Each row comes from the steps of one path. Every step used is in the known rows, and no mark comes twice. Write the path behind each row, first mark first.
In the rows, 128 means zero.
Known rows:
setan, kivep, zovol, desu, lonar, gufum, zife: [108 128 107  97 138 132  76 174 173  99  97  79 142 154 183 146 119 123
 152 106  59 117 122  84]
berad, gufum, zife, mupap: [156 169 138 125 123 121 168  97 120 124 155 148 138  71 204 117 137 150
 147 172 168 103  83 133]
zife, gufum, lonar, desu: [194  88 130 175  89 130 157 146 109 163 134 145 110  93  91 130 153 112
 163 116 135 139 105 139]
desu, lonar: [ 80 147 118  93 127 135 154  96 114 144 136 140 110 121 103 112 146 134
 148 132 127 128 159 142]
mupap, zife, gufum, setan, desu: [131 146 100 105 117 130 139 132 101 121 135 119 131 159 128 159 135 136
  93 117 163 122 119 104]
mupap, zife, gufum, lonar: [134 128 129 110  95 141 160 128  94 117 128 159 114  95 166 142 139 127
 144 122 187 137  78  84]
setan, gufum, lonar, desu, zovol: [192  88 160 186  83 140 140 114 136 160 148 137 127 115 119 126 133 109
 131 131 133 143 123 151]
setan, desu, zovol: [110 136 147 129  93 131 134 104 123 160 139 148 129  94  72 146 105 128
 134 128 150 127 176 137]
mupap, zife, gufum, setan: [118 146 130 108 152 119 162 130  99 103 143 114 123 133 139 122 149 136
  97 139 171 126  82 105]
gufum, setan, kivep, zovol, desu: [ 62 120 125 172 127 117  63 132 146 102 109 137 139 202 130 154  77 122
  94 117 129 141  95 118]
lonar, desu, zovol, kivep: [185 116 170 187 148 134 120 117 128 114 107 126 142  89   4 101  92 129
 136 108 113 132 155 156]
kivep, zovol: [ 80 129 163 163 102 111 132 100 158  81 102 150 111 110  97 126 110 119
 132 143 146 123 122 132]
desu, lonar, gufum, setan: [129 124 112  79 171 116 151 152 146 152 152  82 116 138 147 103 183 124
 119 158 101 119 171 155]
gufum, lonar, desu, zovol, kivep: [217 101 165 190 130 144 112 131 133 140 100 145 139 103  51 104  89 119
 148 105 118 150 154 150]
mupap, zife, gufum: [ 94 148 133 102 119 124 174 110  85  73 136 133 117  72 107 140 142 140
 127 123 183 112  71  86]
berad, gufum: [ 93 146 144 131 133 120 198  94 118 131 138 171 131  49 164 115 153 162
 123 147 162  97 121 139]
kivep, zovol, desu: [ 40 143 146 156 105 124 105  96 138 102  98 150 119 144  86 147  84 121
 124 131 134 122 123 111]
lonar, gufum, zife, mupap: [171 147 134 120 120 116 154 127 135 117 162  90 122  74 153 131 153 123
 157 185 147 102 106 135]
gufum, lonar, desu, zovol: [180  92 171 189  93 141 139 124 143 183 139 141 128  96  85 110 118 106
 166 122 134 145 133 149]
berad, gufum, setan, kivep, zovol, desu, lonar: [ 69 133  96  98 155 120  72 137 144 103 110 150 152 186 200 125 103 141
 104  95 101 138 109 116]
zovol, desu, lonar, gufum, setan, kivep: [100 109  82 101 164 122  91 170 132 143 154  93 140 178 156 144 142 131
 105 118 100 132 129 134]
berad, gufum, lonar: [134 126 138 135 108 136 183 114 124 169 128 195 125  73 220 121 150 146
 141 143 167 126 123 131]

Which path is each row?
[135 152 116  83 123 118  86 136 156  86 129  89 128 131 166 135 116 110
 163 150 107 116 109 109] : kivep, zovol, desu, lonar, gufum, zife, mupap
[231  97 157 159 137 130 116 153 106 121 104 148 129  72  50 108 103 119
 148  96 120 155 140 137] : zife, gufum, lonar, desu, zovol, kivep
[121  92 115 119 148 101  75 173 182  71 124 100 132 161 169 128 136 116
 111 118 100 138 117 138] : desu, lonar, gufum, setan, kivep, zovol
[ 69 126 123 157 142 110  82 134 148  95 110 157 155 167 186 144  88 141
  86 111 131 127  83 115] : berad, gufum, setan, kivep, zovol, desu
[171 140 142 138 156 132 101 128 124 134 104 136 143 144  67 123  85 135
  97 118 125 143 198 147] : gufum, setan, desu, zovol, kivep
[118 144 139 134 164 113 185 116 128 155 145 152 136 112 191  99 160 155
  93 161 150 112 128 155] : berad, gufum, setan
[178  92 139 208  82 148 153 121 140 183 132 141 120 126  95 124 137 113
 161 126 135 133 121 152] : gufum, lonar, desu
[105 155 110  73 148 148 138 149 141 158 116  75 127 131 159 129 150 130
 161 135  68 103 162  94] : zovol, desu, lonar, gufum, zife
[101 133 101  75 172 124 129 150 134 161 144  83 121 165 141 118 162 125
 115 148  92 120 170 138] : zovol, desu, lonar, gufum, setan
[ 74 135 101  65 142 130 137 134 124 140 138  95 115 107 104 138 157 128
 145 134  97 106 169 123] : zovol, desu, lonar, gufum
[114 145  85  88 126 140 123 119 125 174 133 127 124 193 124 132 140 132
 117 120 112 136 192 148] : gufum, setan, desu, lonar
[144 121 104 123 124 121 144 148 145 165 145  94 125 144 125 154 160 126
 103 150 125 109 184 150] : lonar, gufum, setan, desu
[128 156 136 147 111 144 174  99 123 131 125 116 122 146 184 139 157 142
 107 164 118 108 124 114] : setan, gufum, zife
[140 141 170 143 156 128 127 106 114 105 106 149 132  80  46 105  88 138
 123 127 137 135 169 142] : desu, zovol, kivep
[ 68 136  91  75 145 126  54 147 120  57 108 121 144 205 160 144  93 128
 106  74 121 147  68  75] : mupap, zife, gufum, setan, kivep, zovol, desu, lonar
[ 77 125  92  81 148 111  57 158 115  92 112 135 127 191 143 140 105 123
 112  91 100 154 105 107] : zife, gufum, setan, kivep, zovol, desu, lonar
[227  97 155 186 121 146 113 120 124 116 108 142 139 124  87 118 106 123
 112 114 116 150 147 150] : setan, gufum, lonar, desu, zovol, kivep
[189 101 163 152  96 141 138 138 121 129 140 130 134  79  99 121 118 110
 161  97 156 142  79 105] : mupap, zife, gufum, lonar, desu, zovol
[ 42 159 104  87 128 144 127  93 100 156 125 141 118 154  93 131 120 134
 142 119 115 127 158 121] : zovol, desu, lonar
[166 151 115  77 129 123 139 131 134 120 160  84 123  93 165 121 158 124
 169 168 124 111 121 134] : desu, lonar, gufum, zife, mupap
[191  89 127 204  72 148 158 109 130 157 140 136 119 149 132 142 158 117
 123 136 132 132 111 154] : setan, gufum, lonar, desu
[129 133 131 116 156 103 166 140  92 141 148 131 105 118 119 115 162 131
 105 157 147 133 124 141] : zife, gufum, setan
[ 62 128  99 112 142 126  56 135 142 111 111 133 135 220 144 134  91 121
 111  99  99 150 120 120] : gufum, setan, kivep, zovol, desu, lonar
